What can hang from each mark
Q_383: Q_261
Q_292: Q_261
Q_484: Q_261 Q_333
Q_591: Q_934
Q_903: Q_666
Q_700: Q_261
Q_876: Q_261
Q_261: Q_233 Q_383 Q_484 Q_666 Q_700 Q_934
Q_233: Q_261 Q_591

Every row comes from one small tree of marks. The marks that hang from a mark follow it in brackets, in the order of their numbers. Every link used is in the known rows. Which tree was each row made from?
Known rows
Q_876{Q_261{Q_666 Q_700}}: [  6 -18  14 -11  16   6 -26 -11 -16  14 -16  -8 -13 -20 -15 -14   4  19
  37 -16  13 -18  23  33 -24  11   6]
Q_876{Q_261}: [ -5 -21   7  10  12  -7 -15  -3  -8   8  -9   2  -2 -25 -23  -2  -8   4
  24 -14   8 -12   7   5 -18   4   2]
Q_383{Q_261}: [-31 -24  13  12  11   4   9  -4 -13  12  -1   6  -1 -24 -24 -11  -1 -12
  15 -17   9   0   5 -15 -16  -6   4]
Q_484{Q_261 Q_333}: [-26 -34 -12  -8  10  12 -29   1 -11  10  -8  12  -7 -23 -19 -29 -16   1
  33 -15  -6  24  -4  32 -26  -6  10]
Q_591{Q_934}: [-24 -24  13  19  25   3  -1   0  -9   8  -3   1  -1 -18 -22 -22   0   5
  -4  -2  15   5  -9  -8 -24   0   1]
Q_261{Q_233 Q_383 Q_666 Q_934}: [-55 -14  43   0  31  16 -44  -2  -7  14 -33 -13 -27 -20 -41 -39  -5  32
  50 -19  21  10  24  -1 -66 -11  18]
Q_261{Q_233}: [-24 -28  18  -3  21   0 -10   1  -9   7 -13  -6  -9 -21 -23 -10  -6   5
  31  -2  11  10  12  -5 -16  -7   7]
Q_233{Q_261{Q_383 Q_484 Q_700 Q_934}}: [-55  -8  18   7  23  22 -43 -12 -31   6 -21  -8 -18 -35 -38 -42  -2  22
  58 -23  27  13  10  49 -79   2  20]
Q_876{Q_261{Q_666}}: [  5 -20  20   2  20   2 -29  -7  -4  13 -24  -5 -11 -22 -19  -5  -3  12
  24 -18  12 -16  14   8 -29   8   3]
Q_292{Q_261{Q_484 Q_666}}: [-16 -13  -3   9  15  30 -15 -14 -17  16 -40 -12 -16 -23 -10 -19   3  11
  41 -18  21  -3  11  -1 -55  -1  -1]
Q_700{Q_261{Q_233{Q_591} Q_666 Q_934}}: [-26 -18  48  -9  31  16 -34  -3   5  11 -47 -13 -18 -25 -39 -30  -4  27
  54 -17  23  -1  13   0 -61  -8   6]
Q_383{Q_261{Q_484}}: [-34 -25  11  23  16  14   6 -11 -22  12 -12   1  -2 -28 -29  -8  -4 -14
  21 -25  17  -6   6  -7 -34  -3   1]
Q_292{Q_261{Q_383 Q_484 Q_666}}: [-25  -4   8  15  18  34 -25 -16 -22  19 -45 -12 -23 -24 -19 -33   3  19
  54 -23  26   5  17  -5 -57  -4   4]
Q_383{Q_261{Q_233 Q_484 Q_934}}: [-71 -28  21  15  22  17  -7  -7 -21  11 -16  -7  -2 -30 -43 -19 -16  -2
  46 -31  16  -7  13  -3 -69 -12   6]
Q_233{Q_261{Q_383 Q_700 Q_934}}: [-52  -7  21  -3  18  12 -37  -5 -21   8 -10  -3 -17 -31 -33 -45   1  25
  50 -16  20  19   9  39 -62  -2  24]
Q_233{Q_261{Q_383 Q_700} Q_591{Q_934}}: [-19  -8  28   7  29  15 -38 -12 -20  12 -11   4 -17 -31 -29 -46   7  15
  48 -13  32  20   3  44 -58   8  15]
Q_383{Q_261{Q_700 Q_934}}: [-59 -20   7  -1   8   9   4  -4 -23  12   6   2  -2 -24 -29 -33   0   8
  31 -22  11  -9  13  12 -43  -5  13]
Q_903{Q_666}: [-18 -27  20  11  24  -2   2   5  -1   1 -14   1  -7 -20 -16 -27   0  17
   4   4   9   4   5   0 -14   2   8]
Q_484{Q_261}: [-11 -26  -3  -1  10  12 -22  -5  -9  10  -9   4  -4 -23 -21 -19  -5   1
  19 -11   0  10   0  12 -25  -9   9]
Q_484{Q_333}: [-29 -31  -5  -1  14  -4 -13   8 -11   7  -9  10 -10 -22 -15 -21  -8   2
  20  -4   5  18  -2  12 -11   2   9]
Q_233{Q_261}: [-16 -21  17   1  19   2 -22  -3  -6   6 -16   1  -9 -29 -18  -9  -2   0
  22  -4  13  19  -5  17 -36   0  10]
Q_700{Q_261{Q_484 Q_666 Q_934}}: [-29 -16  33  10  31  27 -27  -8  -6   6 -49 -18 -12 -24 -37 -26  -2  22
  30 -23  24 -10   3   6 -61  -3   2]
Q_876{Q_261{Q_666 Q_934}}: [-27 -18  18   3  19   1 -34  -3  -4  12 -24  -6 -10 -24 -30 -16  -7  21
  27 -24  13 -20  12   7 -63   4   8]
Q_292{Q_261{Q_233 Q_934}}: [-59 -17  -2  -1   9  17  -6   1 -10  13 -21  -9  -7 -24 -22 -31 -13  21
  59 -13   9   7   9 -11 -62 -16   7]
Q_233{Q_591}: [ -5 -20   4   9  14  -7 -13   0  -8   8 -11   9 -12 -28 -22 -16   9  -1
  20  -7  21   4   5  -7 -29   1  10]
Q_876{Q_261{Q_484 Q_666 Q_934}}: [-28 -19  15  13  23  12 -37  -9 -12  10 -32 -12 -11 -29 -35 -13  -9  20
  36 -33  20 -26  13  15 -76   6   5]

Which tree is each row?
[-54 -36  11 -24  23  23 -56  -1  -6  13 -29  -3 -16 -22 -29 -40 -25  22
  59 -23  -2  19   8  43 -73 -10  15] : Q_484{Q_261{Q_233 Q_666 Q_934} Q_333}
[  0 -24  16 -30  19  25 -48 -16 -17  16 -23  -8 -20 -22 -20 -33   0  16
  62 -17  12   8  27  44 -47  -3  14] : Q_484{Q_261{Q_233{Q_591} Q_666 Q_700}}
[-34 -26  20 -10  14  12   5  -8 -26  13   1  -4  -4 -21 -24 -19  -4  -1
  48 -15   9   2  24  13 -13  -6   6] : Q_383{Q_261{Q_233 Q_700}}
[-62 -37  -1 -16  16  14 -42   4  -9   9 -15   3  -8 -25 -32 -39 -30  14
  58 -21  -6  24   1  39 -60 -14  14] : Q_484{Q_261{Q_233 Q_934} Q_333}
[-25 -11  32  30  36  18 -45 -15 -19  10 -29   2 -15 -38 -38 -34  -1   4
  45 -23  39  20  -6  23 -80   6   9] : Q_233{Q_261{Q_383 Q_484} Q_591{Q_934}}
[-49 -15   6   9  12  18 -36  -4 -10  10 -10   3 -10 -26 -41 -45  -9  18
  37 -25   5  15   5  12 -60 -15  19] : Q_484{Q_261{Q_383 Q_934}}
[-53 -14  45  17  31  27 -26  -6 -13   5 -43 -18 -13 -29 -54 -39 -15  28
  64 -25  23   8  11   5 -55 -15   5] : Q_700{Q_261{Q_233 Q_383 Q_484 Q_934}}
[-28 -14  28  -4  25   6 -52  -6  -2  12 -34   1 -21 -34 -27 -27   4  13
  39 -18  27   6   2  20 -92   4  18] : Q_233{Q_261{Q_666 Q_934} Q_591}
[-82 -24  19  13  29  15 -43   1 -24   7 -28  -5 -19 -30 -48 -45 -23  21
  69 -28  20  21  14  21 -69  -8  16] : Q_261{Q_233 Q_383 Q_484{Q_333} Q_934}
[-46  -9  31  25  25  24 -22  -4 -13   3 -35 -11 -11 -30 -51 -40  -6  25
  43 -26  25   3   3   1 -51 -10   6] : Q_700{Q_261{Q_383 Q_484 Q_934}}
[-33 -23  30  -5  25   5 -40  -4  -2  12 -29 -14 -13 -24 -33 -15 -15  25
  50 -24  12 -15  19  12 -65  -1   7] : Q_876{Q_261{Q_233 Q_666 Q_934}}
[  1 -21  17  13  24  11 -34 -14 -15  12 -33 -11 -11 -27 -25  -2  -5   8
  31 -26  20 -22  14  14 -44  10   0] : Q_876{Q_261{Q_484 Q_666}}
[-14 -20  23  12  29   4 -28  -6  -5  11 -15   7  -8 -32 -23 -22   1   0
  24  -9  26  15 -13  18 -63   7   8] : Q_233{Q_261 Q_591{Q_934}}
[-20 -15  22   4  22  15 -35 -15 -34   9 -19 -14 -13 -29 -38 -23 -13  21
  77 -27  21  -6  31  40 -33   3   6] : Q_876{Q_261{Q_233 Q_383 Q_484 Q_700}}
[-44 -25  16  13  22   6 -30  -5 -17   6 -24 -13  -3 -32 -43 -12 -23  15
  57 -30  15 -17  14  16 -69  -2   3] : Q_876{Q_261{Q_233 Q_484 Q_934}}
[ -4  -9  21   6  24  22 -44 -20 -30  14 -30 -14 -21 -25 -30 -26   1  24
  56 -30  26 -15  31  39 -43  13   7] : Q_876{Q_261{Q_383 Q_484 Q_666 Q_700}}
[-57 -22  16  -8  14  10  -8  -6 -22  14  -2   0  -7 -28 -36 -36  -4   8
  62 -25  17  -5  24  14 -58  -7  13] : Q_383{Q_261{Q_233{Q_591} Q_700 Q_934}}
[ -4  -9  47   6  30  24 -26  -7  -1  11 -42 -11 -20 -19 -32 -29   5  25
  32 -13  20   9  10  -3 -14  -5   4] : Q_700{Q_261{Q_383 Q_666}}
[-10 -28   8 -10  15  14 -35  -7  -9  12 -16   2  -9 -27 -28 -23  -9   1
  51 -15   7  13  11  15 -42 -11  11] : Q_484{Q_261{Q_233{Q_591}}}
[-38 -10  12 -12  16  31 -51 -12 -19  15 -17  -8 -22 -21 -32 -56   1  31
  49 -26  11   8  20  40 -67  -7  22] : Q_484{Q_261{Q_383 Q_666 Q_700 Q_934}}
[-39 -10   8  15  17  30 -17 -12 -25  14 -35 -14 -16 -27 -27 -31 -10  17
  76 -20  22  13  18  -5 -47 -12   3] : Q_292{Q_261{Q_233 Q_383 Q_484}}
[-60  -3  -3  14   6  19 -11  -1 -13  14 -19  -2 -13 -25 -28 -45  -3  25
  51 -19  14   9   8 -14 -63 -13  12] : Q_292{Q_261{Q_383 Q_934}}
[-43 -11  17  19  15  -1 -30   1 -11  10 -11   1  -8 -29 -42 -28 -12  23
  43 -28  13  -7  12   2 -54  -3  12] : Q_876{Q_261{Q_383 Q_934}}
[-53 -10  35 -16  28  21 -43  -7 -20  13 -24 -18 -29 -18 -35 -50   0  39
  64 -18  22   8  35  27 -59  -5  22] : Q_261{Q_233 Q_383 Q_666 Q_700 Q_934}
[-12  -7  23  -8  22  17 -32 -11 -22  14 -19  -8 -28 -17 -20 -39  15  26
  34 -11  22   7  29  23 -21   5  17] : Q_261{Q_383 Q_666 Q_700}
[ -4 -11  59  -3  35  23 -39 -10   1  13 -52 -12 -26 -23 -38 -32   1  25
  62 -16  28  13  22   0 -31  -6   5] : Q_700{Q_261{Q_233{Q_591} Q_383 Q_666}}
[-42 -25  17   2  17  -3 -24   2  -8   8 -13  -6  -3 -27 -37 -13 -21  18
  49 -21   8 -11  12   8 -52  -5   6] : Q_876{Q_261{Q_233 Q_934}}
[-17 -33   1 -16  17  19 -46  -4  -7  15 -23   6 -15 -19 -14 -30 -11   7
  36 -17  -2  19   2  37 -38  -2  11] : Q_484{Q_261{Q_666} Q_333}
[-18 -20  31 -10  25  29 -53 -13  -8  17 -32 -10 -22 -20 -33 -32  -8  17
  54 -20   9  21  22  17 -43 -12  13] : Q_484{Q_261{Q_233 Q_383 Q_666}}
[-64 -25  22  16  22  12 -15  -8 -21  12 -20  -2  -6 -35 -45 -24 -12  -3
  56 -35  24  -9  15  -2 -83  -9   8] : Q_383{Q_261{Q_233{Q_591} Q_484 Q_934}}
[-28 -16  13  -2  27  25 -45 -13 -34  13 -30  -6 -30 -22 -24 -43   2  23
  55 -22  25  12  23  52 -38  10  15] : Q_261{Q_383 Q_484{Q_333} Q_666 Q_700}
[-51 -14   9  -9  16  25 -20  -4  -6  17 -35 -16 -17 -20 -18 -31  -7  28
  60 -15  13   2  15  -6 -74 -12   7] : Q_292{Q_261{Q_233 Q_666 Q_934}}
[-45  -8  38   2  29  15 -53  -6  -5  11 -33  -6 -25 -29 -34 -34   0  23
  40 -21  23  18   6  19 -83  -2  19] : Q_233{Q_261{Q_383 Q_666 Q_934}}
[-20 -23   2  -6  21  11 -45 -11 -30   8 -23   7 -17 -38 -19 -28  -3   3
  63 -18  25  18   4  67 -59  14  15] : Q_233{Q_261{Q_484{Q_333} Q_700} Q_591}
[-21 -32  22  -5  34  14 -50  -9 -17  13 -46  -6 -26 -28 -24 -19  -9   7
  60 -21  27  10  18  27 -57   7   8] : Q_261{Q_233{Q_591} Q_484{Q_333} Q_666}
